What can hang from each mark:
k_498: k_94
k_708: k_230
k_765: k_708 k_861
k_546: k_498 k_611 k_708
k_988: k_708
k_611: k_94
k_230: k_708
k_861: k_546
k_94: k_230 k_546 k_708 k_765 k_861 k_988

Every row comes from one small tree of marks. The marks that hang from a mark follow it in brackets, in the order of their numbers. Every link used is in the known rows. Which tree was each row made from?
In the rows, 100 means zero.
Known rows:
k_611{k_94{k_230{k_708} k_546{k_498}}}: [112, 130, 69, 108, 89, 96, 137, 137, 98, 96, 145, 137, 66, 119, 92, 112, 110, 127, 71, 92, 107, 94, 95, 111]
k_861{k_546{k_611{k_94} k_708{k_230}}}: [126, 101, 99, 116, 82, 113, 134, 94, 99, 105, 118, 105, 107, 90, 82, 117, 109, 117, 104, 147, 108, 90, 94, 83]
k_546{k_498}: [103, 112, 91, 98, 108, 104, 105, 116, 109, 112, 90, 108, 95, 77, 110, 106, 106, 114, 99, 91, 112, 107, 106, 108]
k_611{k_94{k_546 k_765{k_708{k_230} k_861}}}: [114, 87, 62, 98, 110, 98, 145, 94, 91, 90, 90, 124, 80, 140, 83, 102, 115, 144, 69, 139, 121, 118, 59, 125]
k_861{k_546{k_498{k_94{k_230}} k_708}}: [116, 118, 97, 132, 88, 99, 119, 138, 85, 116, 120, 123, 88, 54, 64, 94, 114, 143, 122, 98, 109, 89, 104, 76]
k_861{k_546{k_611}}: [115, 106, 113, 131, 105, 111, 109, 95, 87, 107, 114, 88, 122, 86, 104, 101, 104, 111, 117, 113, 103, 83, 89, 85]
k_546{k_498{k_94{k_765 k_988}} k_611}: [98, 93, 69, 66, 145, 84, 108, 87, 87, 85, 100, 115, 122, 76, 93, 76, 128, 109, 116, 113, 116, 96, 108, 99]
k_498{k_94{k_546 k_708{k_230} k_861 k_988}}: [96, 83, 80, 70, 110, 109, 135, 115, 84, 81, 102, 122, 109, 117, 84, 80, 95, 123, 105, 103, 119, 110, 87, 86]
k_546{k_708}: [116, 93, 97, 82, 89, 97, 110, 100, 102, 106, 109, 111, 106, 90, 83, 119, 110, 110, 87, 109, 102, 105, 122, 93]
k_546{k_611 k_708}: [121, 90, 97, 68, 101, 104, 112, 76, 102, 102, 113, 103, 129, 80, 95, 124, 118, 97, 85, 126, 115, 92, 128, 79]
k_611{k_94{k_230{k_708}}}: [105, 119, 86, 116, 79, 92, 114, 106, 90, 86, 138, 123, 77, 122, 98, 112, 105, 96, 84, 111, 95, 94, 104, 95]
k_988{k_708{k_230}}: [114, 90, 103, 91, 59, 120, 113, 114, 104, 86, 86, 114, 102, 109, 91, 128, 98, 90, 86, 106, 114, 126, 99, 61]
k_861{k_546{k_498 k_708}}: [122, 112, 101, 126, 94, 104, 121, 131, 99, 129, 111, 112, 100, 66, 87, 118, 112, 142, 106, 102, 106, 102, 111, 101]
k_765{k_708{k_230} k_861{k_546}}: [117, 82, 110, 143, 68, 110, 109, 110, 76, 110, 68, 110, 101, 85, 101, 114, 96, 139, 99, 136, 126, 123, 61, 69]
k_230{k_708}: [107, 99, 94, 105, 93, 97, 98, 108, 80, 106, 119, 117, 104, 105, 108, 117, 111, 91, 82, 97, 95, 118, 121, 82]
k_765{k_708 k_861{k_546{k_498 k_611{k_94}}}}: [128, 108, 95, 151, 97, 108, 114, 78, 79, 115, 78, 106, 111, 53, 123, 123, 114, 153, 95, 161, 147, 100, 89, 92]
k_765{k_861}: [106, 105, 93, 104, 98, 90, 104, 86, 85, 106, 67, 98, 106, 75, 106, 118, 99, 116, 89, 108, 119, 99, 83, 95]
k_498{k_94}: [96, 100, 87, 111, 104, 97, 95, 93, 79, 95, 97, 103, 96, 76, 82, 72, 110, 104, 119, 109, 103, 94, 105, 78]
k_611{k_94{k_230}}: [99, 116, 94, 111, 85, 94, 112, 99, 107, 81, 122, 109, 73, 118, 91, 99, 96, 101, 102, 116, 99, 81, 87, 110]
k_861{k_546{k_498}}: [110, 119, 104, 142, 104, 109, 113, 129, 98, 122, 101, 103, 96, 75, 102, 100, 103, 132, 117, 93, 103, 100, 90, 105]
k_765{k_708{k_230} k_861{k_546{k_498}}}: [117, 92, 102, 142, 75, 113, 114, 124, 83, 122, 59, 117, 97, 66, 109, 118, 100, 149, 98, 129, 135, 126, 66, 76]
k_94{k_230 k_708 k_765{k_861}}: [123, 94, 93, 83, 119, 92, 144, 100, 88, 77, 94, 122, 102, 117, 104, 110, 88, 108, 79, 89, 127, 95, 66, 96]
k_546{k_611{k_94{k_230 k_708}}}: [123, 109, 101, 94, 98, 111, 133, 75, 103, 69, 125, 108, 105, 102, 117, 108, 89, 84, 91, 129, 128, 70, 99, 82]
k_498{k_94{k_708 k_765{k_861{k_546}}}}: [122, 98, 86, 131, 132, 97, 137, 91, 59, 94, 84, 114, 110, 75, 87, 81, 104, 129, 113, 110, 123, 96, 77, 80]
k_94{k_708 k_765}: [120, 85, 92, 83, 137, 104, 137, 97, 98, 85, 105, 114, 109, 125, 107, 99, 97, 96, 89, 95, 111, 108, 98, 107]

Write each row's tree:
[106, 69, 89, 54, 91, 89, 117, 114, 98, 65, 97, 128, 113, 142, 79, 115, 105, 95, 91, 103, 94, 134, 89, 95] -> k_94{k_765 k_988{k_708{k_230}}}
[128, 97, 102, 110, 82, 106, 128, 94, 80, 113, 78, 101, 125, 65, 89, 133, 104, 128, 93, 129, 125, 97, 75, 65] -> k_765{k_861{k_546{k_611 k_708{k_230}}}}
[116, 116, 104, 131, 113, 115, 114, 109, 96, 119, 106, 95, 117, 68, 113, 105, 107, 123, 116, 105, 115, 88, 94, 94] -> k_861{k_546{k_498 k_611}}
[98, 118, 79, 79, 145, 117, 128, 98, 115, 125, 107, 94, 119, 114, 114, 115, 123, 147, 87, 95, 132, 98, 104, 129] -> k_94{k_546{k_498 k_611} k_861}
[101, 117, 92, 107, 142, 94, 131, 127, 110, 129, 127, 114, 99, 136, 80, 119, 128, 168, 106, 86, 106, 106, 98, 136] -> k_94{k_230 k_765 k_861{k_546{k_498 k_708}}}
[128, 112, 103, 115, 104, 110, 122, 109, 97, 123, 112, 107, 121, 56, 96, 124, 116, 131, 104, 115, 118, 92, 112, 88] -> k_861{k_546{k_498 k_611 k_708}}
[86, 106, 86, 93, 111, 89, 101, 77, 104, 93, 108, 103, 103, 130, 105, 108, 107, 122, 107, 135, 100, 101, 109, 141] -> k_611{k_94{k_861 k_988}}
[95, 93, 77, 110, 145, 98, 109, 66, 106, 107, 109, 103, 94, 158, 107, 105, 128, 142, 93, 148, 114, 120, 112, 153] -> k_611{k_94{k_765{k_708} k_861}}
[122, 88, 93, 78, 90, 125, 154, 132, 102, 86, 103, 120, 93, 121, 96, 99, 79, 102, 78, 86, 119, 106, 72, 80] -> k_94{k_546 k_708{k_230}}
[125, 107, 67, 69, 135, 96, 138, 74, 115, 105, 114, 118, 112, 89, 95, 124, 134, 122, 82, 138, 124, 96, 126, 123] -> k_546{k_498 k_611{k_94{k_765}} k_708}
[106, 113, 63, 101, 123, 80, 116, 115, 70, 105, 97, 134, 89, 78, 88, 97, 128, 128, 93, 87, 122, 109, 94, 84] -> k_546{k_498{k_94{k_230{k_708} k_765{k_861}}}}
[112, 83, 87, 53, 85, 84, 127, 122, 96, 85, 128, 129, 108, 107, 65, 110, 104, 125, 76, 100, 92, 104, 103, 110] -> k_94{k_546{k_708} k_988}
[110, 104, 79, 92, 128, 100, 120, 85, 113, 88, 119, 120, 94, 115, 111, 104, 124, 120, 91, 136, 129, 95, 102, 116] -> k_546{k_498 k_611{k_94{k_230 k_765{k_708}}}}
[117, 91, 80, 59, 91, 73, 142, 124, 84, 57, 111, 137, 106, 140, 63, 123, 104, 132, 66, 84, 111, 108, 61, 105] -> k_94{k_230 k_546 k_765{k_861} k_988{k_708}}
[123, 92, 109, 105, 84, 114, 125, 107, 95, 110, 111, 101, 120, 88, 84, 117, 106, 113, 107, 123, 108, 98, 91, 67] -> k_861{k_546{k_611 k_708{k_230}}}
[103, 129, 103, 129, 117, 109, 110, 121, 88, 127, 136, 108, 116, 112, 119, 130, 120, 136, 104, 90, 117, 100, 109, 91] -> k_94{k_230{k_708} k_861{k_546{k_498 k_611}}}
[107, 109, 101, 141, 125, 120, 119, 95, 75, 110, 103, 99, 111, 86, 101, 85, 103, 132, 130, 113, 122, 96, 105, 85] -> k_498{k_94{k_708 k_861{k_546}}}
[101, 91, 80, 65, 78, 77, 121, 130, 80, 70, 138, 138, 93, 93, 43, 78, 108, 123, 101, 96, 98, 87, 93, 78] -> k_498{k_94{k_230 k_546{k_708} k_988}}
[112, 96, 87, 68, 84, 108, 124, 129, 118, 117, 89, 124, 95, 79, 87, 124, 110, 115, 87, 103, 116, 120, 110, 86] -> k_546{k_498 k_708{k_230}}
[130, 114, 108, 139, 103, 120, 136, 83, 91, 92, 122, 95, 113, 85, 115, 105, 91, 107, 111, 136, 118, 74, 93, 89] -> k_861{k_546{k_611{k_94{k_708}}}}
[118, 80, 93, 96, 85, 87, 129, 114, 75, 78, 76, 125, 120, 114, 76, 125, 100, 126, 95, 111, 106, 129, 60, 89] -> k_94{k_765{k_861{k_546}} k_988{k_708{k_230}}}
[106, 109, 58, 83, 145, 93, 147, 85, 110, 113, 130, 110, 92, 161, 74, 114, 132, 159, 75, 124, 105, 106, 107, 163] -> k_611{k_94{k_546{k_708} k_765 k_861}}
[91, 118, 67, 88, 120, 92, 128, 104, 113, 100, 116, 115, 92, 123, 99, 108, 110, 152, 94, 115, 110, 104, 98, 158] -> k_611{k_94{k_546{k_498} k_861 k_988}}
[114, 119, 59, 92, 162, 111, 166, 97, 116, 107, 115, 115, 89, 146, 109, 110, 115, 155, 78, 107, 127, 107, 99, 160] -> k_611{k_94{k_546{k_498} k_708 k_765 k_861}}
[124, 108, 94, 119, 80, 102, 132, 123, 89, 129, 68, 115, 104, 53, 87, 134, 104, 148, 95, 110, 126, 111, 76, 83] -> k_765{k_861{k_546{k_498 k_708{k_230}}}}
[90, 128, 96, 126, 102, 90, 113, 117, 106, 100, 125, 113, 88, 119, 99, 108, 101, 147, 125, 117, 100, 89, 87, 140] -> k_611{k_94{k_230 k_861{k_546{k_498}} k_988}}
[103, 120, 78, 91, 100, 99, 140, 104, 113, 103, 140, 115, 80, 144, 72, 120, 115, 151, 79, 114, 111, 89, 100, 134] -> k_611{k_94{k_230 k_546{k_708} k_861}}
[122, 99, 102, 120, 73, 100, 126, 111, 81, 119, 75, 108, 106, 69, 79, 128, 99, 136, 95, 117, 114, 106, 72, 74] -> k_765{k_861{k_546{k_708{k_230}}}}
[118, 99, 103, 110, 165, 119, 140, 79, 94, 110, 114, 90, 137, 138, 121, 110, 110, 131, 108, 111, 123, 100, 99, 118] -> k_94{k_708 k_765 k_861{k_546{k_611}}}
[89, 89, 77, 79, 114, 61, 107, 98, 68, 67, 96, 126, 101, 98, 65, 74, 111, 116, 113, 101, 104, 94, 68, 93] -> k_498{k_94{k_230 k_765{k_861} k_988}}
[82, 104, 89, 83, 148, 88, 112, 100, 109, 102, 118, 101, 98, 170, 91, 102, 118, 130, 101, 85, 101, 104, 87, 137] -> k_94{k_230 k_765 k_861}
[119, 92, 81, 41, 103, 91, 133, 115, 103, 91, 123, 126, 126, 80, 85, 120, 115, 127, 76, 105, 114, 98, 113, 106] -> k_94{k_546{k_498 k_611 k_708} k_988}
[105, 92, 85, 106, 110, 88, 115, 93, 103, 79, 127, 121, 74, 148, 89, 92, 113, 119, 91, 133, 104, 102, 89, 123] -> k_611{k_94{k_230 k_765{k_708}}}
